Each row was made from one path, in order. Every step used is in the known rows, and no mark comes twice. Write each row's path.
Known rows
salap -> madazar: [ 14 -14  -3  -4  16  -5  -5 -21  31   4 -14 -30  -3   4   5  -8  27 -51
  10   6  17  -5 -15  -4  29  -3  -6]
madazar -> salap: [  2   6  -3   7   9  22   0  -5  12  -8 -19 -21  12   4  19 -22  -3  -6
  -8  -6  27  -4  32 -22  16  18  30]
madazar -> rogemi -> nelo: [ 20   2 -45  32  34  -3 -17  46   6   3  -3   4  -5  24 -12  32  27 -39
 -10 -14  43   7   9  -6   8   6 -13]
temo -> gavi -> roninov -> gube: [-13 -24 -11 -25   0 -27 -26   1   0  11 -10  20 -30 -29  22 -23   4 -29
  23  -8 -20  42  -8 -11  -6  32  -3]
kaziraf -> madazar -> gavi -> nelo -> rogemi: [ 17  33 -19  19   4  10 -16  24  -3  27 -23  -9  29  19  -3  35  34 -28
  35  -9  51  45 -18 -35  17   7 -28]
madazar -> kaziraf: [ 23  11  -2 -10  22  18  12   6  12  18 -19  -2  37  -5  -9   2  -9  -5
   7   3  20 -21   5  21  21  27 -19]
salap -> madazar -> rogemi -> nelo -> gavi: [ 24 -18 -41  22  49 -21 -19  25  20  16 -21 -41 -25  30  10  14  45 -65
   8 -22  55  20  -8 -12  25   5 -30]
nelo -> kaziraf -> temo: [ 30  59  35  16   1 -15  -6  15   3  14 -32 -12 -14  28  30  51 -32  -4
  -1  12 -12  24  -4 -14 -15  35   0]
gube -> roninov -> gavi: [-12 -24 -36   2   0 -19 -17  30  17  -7 -16   4  39  10  10 -32  24 -58
  17 -17   9   3   3 -25  28  68 -21]
temo -> salap -> madazar -> kaziraf -> nelo -> gavi -> roninov: [ 13  36 -16 -18  55 -20   5  -9  19   3 -45 -40 -11  53  21  -6   1 -56
  13 -35  18  35 -36 -23  47  20   3]
rogemi -> nelo -> gavi -> roninov -> gube: [-27 -20 -10  16  -9 -35 -40  34 -25  17  20   8 -24   6  10   3  -5 -40
  -6 -49  49  34  -5  32 -24  10 -27]
madazar -> gavi -> nelo -> salap -> temo: [ 32  51 -34  36  27  11 -31  15  17   4 -18 -11  27  17 -26   7   4  -2
  13  -1  41  80  20  -2   6 -13   4]
salap -> madazar -> gavi: [ 28  -9 -20  18  28  -2 -20  -6  30  18 -32 -37  18   9  -6 -14  29 -46
  25  -3  28  15   9  -7  47  18 -20]
salap -> temo -> gavi: [ 39 -21 -59 -34  16  -2  -6 -14  30  -5 -14 -11 -40 -24  38 -27   0  35
  14  47  -4  39 -15   0 -44 -18  -5]
gube -> roninov -> gavi -> temo -> salap -> madazar: [-10 -24 -50   7  20 -13 -24  12  40  16 -32   4  45  29  17 -44  32 -91
  15 -12  -3  27 -39 -33  40  34  18]
nelo -> salap -> temo: [ 17  14 -11   3  36  15  -7 -25  22 -30   0 -38 -15 -10   1  -9 -29  12
 -29   4   7  56  -6  11 -20   0  26]
kaziraf -> madazar -> salap: [  9  -5   6  -6  -7  32   8  -3  12  15 -13 -22  23  -2  26  -4   9 -37
   3 -11  51   0   2 -47  16  32   6]
gube -> roninov -> gavi -> temo: [-15 -29 -42  11   1 -12 -30  34  20  24 -14  19  51   9  15 -33  21 -62
  17  -4   7  22 -19 -28  14  47   5]
madazar -> rogemi -> nelo -> salap -> temo -> gavi -> roninov: [ 25   7 -62  18  60  -9 -29  38  17 -18  -6  -9 -32  13   1  23  15 -38
 -10 -14  36  74  -8 -11  -3  23   5]
kaziraf -> madazar -> rogemi -> nelo -> salap -> temo -> gavi -> roninov: [ 28  -6 -46  -3  36   5 -18  31  18   5  -5 -12 -16   1  15  29  26 -62
   4 -14  58  71 -33 -41  -3  37 -13]
roninov -> gavi -> nelo -> kaziraf -> temo -> salap: [ 17  57 -19  24  -7  -8 -12  15   9  40 -44  11 -18  49  23   7  -4 -58
  23 -11   7  37 -14 -10  21  14   2]
gavi -> temo -> salap: [ -6  14 -20  10  19  12  -8 -11  11  34 -14  24  12  27   9 -12  -9 -10
 -11   5 -32  42 -52 -10  -4 -52  66]
gube -> roninov -> gavi -> temo -> salap -> madazar -> rogemi -> nelo: [   2  -23  -75   24   36  -15  -34   39   43   19  -32    8   42   43
   11  -26   45 -114    9  -20   23   28  -33  -31   42   35   10]
madazar -> gavi -> nelo: [ 21  41 -26  34   3   0 -26  31   3  23 -17  14  37  23 -27  12  22  -9
  32  -4  38  44  24  -9  18 -14 -14]
salap -> temo -> gavi -> roninov -> gube: [ 16 -29 -42 -32  20 -14 -39 -21  34  -9 -11   0 -33 -44  28 -40   6  -3
  13  36  -3  54 -20 -10 -30   6  -1]
kaziraf -> temo -> salap: [ 25  36   1   6   9   1   1 -13   2  26 -36  -9  -2  33  34   5 -31   2
 -39  15 -28  20 -29 -37   0  -8  46]
gube -> roninov -> gavi -> nelo -> rogemi: [-17  12 -45  12   6 -25 -26  38  13 -16 -22   9  34  29   6  -5  43 -59
  28 -12  19  25 -16 -29  26  38 -17]

Which path is each row?
[ 27  90  24  23 -15 -15 -14  29   8  17 -17  22   2  42   7  67  -1 -25
  15  17  19  43 -10 -19 -18 -21   5] : gavi -> nelo -> kaziraf -> temo
[ 23  39 -32  14  36  -2  -6 -18  35   0 -45 -15  12  54 -13 -11  30 -53
  16 -18   3  39 -20 -15  56 -33  19] : temo -> salap -> madazar -> gavi -> nelo
[ 13  18 -40  35  30  14 -25   9   8  46 -35   8  35  29  -6 -18  -5   0
  10  -6 -11  58 -11 -11  19 -15  36] : madazar -> gavi -> temo -> salap
[ 17  17 -36  40  48   3 -13  41   3  -7  -2 -13 -10  29 -17  37   8 -41
 -25 -33  41  32  13   2   9  16   2] : madazar -> rogemi -> nelo -> salap
[ 27  47 -27 -12  62  -1  16 -23  29  -8 -54 -50 -10  55  20   8   1 -44
   3 -13   5   3 -37  -5  46   3  10] : temo -> salap -> madazar -> kaziraf -> nelo -> rogemi
[ 25  -2 -29  -2  23  28 -14 -22  39 -22 -21 -33   4 -13  28 -41  -1  10
 -13  27  37  13  22 -23  -5   3  30] : madazar -> salap -> temo
[ 31  44 -14  22  31  -3 -19  18   7  42 -12 -52  -1  33  22  26 -35 -47
   1 -14  56  56  10 -17  -2  24  15] : kaziraf -> nelo -> salap -> madazar -> gavi -> temo
[ 10 -16 -34  21  51 -30 -33  28  19   5 -17 -31 -23  27   4  14  53 -82
  14 -28  54  40 -20 -26  38  21 -25] : salap -> madazar -> rogemi -> nelo -> gavi -> roninov
[ 35  26  19   9  44  17   5 -19  26  19 -30 -55  16  10   7  12 -30 -45
 -25  -8  22  27  -9   6  29  36  18] : nelo -> salap -> madazar -> kaziraf -> temo
[ 39  51  14  -1  -1 -23   4  22   0  25 -42  -7 -38  26  52  48 -35   8
  14  15 -26  39  -5 -14 -30  36  -6] : nelo -> kaziraf -> temo -> gavi
[  0  12 -10  23  -3   7  -3  21  -7  -6  25  -3  -8  20  -9  29 -30 -32
 -33 -37  37  20   4  57 -21  -7   8] : rogemi -> nelo -> salap
[ 11  80  17  16 -10 -15  -7  25  10  -9  -7  27  -2  40 -15  57  17 -29
  33  -2  19  37  -5   1  -7 -28  -7] : gavi -> nelo -> kaziraf
[ 22  30 -18 -15  25 -17 -28   3   8   0   0 -38 -42  -7  38   5 -46 -27
  -9  -3  39  67  10 -16 -39  39   7] : kaziraf -> nelo -> salap -> temo -> gavi -> roninov -> gube
[ 15  -3 -42  18  30   5  -8  38  -2  49 -16  -5  -3  38  20  29  25 -51
   2 -33  48  50 -46 -43  -2  -3  -4] : kaziraf -> madazar -> rogemi -> nelo -> gavi -> temo -> salap
[ 30  51 -18 -10  38   2   8  25  -6  16 -28 -37   5  21  22  40 -25   0
  11   3  44 -13   2   7   4  43 -28] : madazar -> kaziraf -> nelo -> rogemi
[ -7  -9 -21 -30   3 -27  -8  15  -6   0  -9  21 -34  -7  25  -6   8  -7
  33  -3 -22  54 -20 -20  -3  27   1] : temo -> gavi -> roninov
[ 15  49 -40  20  52  -6  -9 -21  29 -13 -56 -29  -2  61  -5   1  33 -41
  15 -18  -8  45 -34 -15  57 -33  20] : temo -> salap -> madazar -> gavi -> nelo -> rogemi
[ 13  -3 -48  32  41 -21 -17  56 -14  15 -10 -14 -27  32   7  28  23 -17
  -2 -34  48  32  10 -10  -5  11 -30] : madazar -> rogemi -> nelo -> gavi
[ 24 -17 -38   3  34   5 -33  20  23  14  -6 -12 -13 -16  13  16  21 -80
  -3 -18  59  61 -23 -34  -5  41 -16] : kaziraf -> madazar -> rogemi -> nelo -> salap -> temo -> gavi -> roninov -> gube
[ 24  42   0  39   9 -23 -46  20  22  19 -30  -2  -1  42   9  35 -13 -91
 -10 -25  30  35  -9  23  15  29  -4] : rogemi -> nelo -> kaziraf -> temo -> salap -> madazar -> gavi -> roninov -> gube
[ 23  20 -16 -13  48  10  20 -34  42  -4 -46 -25  12  37  -2 -18  10 -51
  -1 -14  -8  -3 -33   4  57  -8  15] : temo -> salap -> madazar -> kaziraf
[ 27  43  15  12  28  -5   4  28  13  -1 -31 -15 -10  27   7  61  20 -45
  30 -21  19  30  -9 -42  17  55 -32] : nelo -> kaziraf -> madazar -> rogemi
[ 39   6 -13 -12 -11 -10   1  11  -7  53 -30  -4 -24   2  61  10 -31  22
  -9  35 -17  28 -11 -30 -36  12  12] : kaziraf -> temo -> gavi
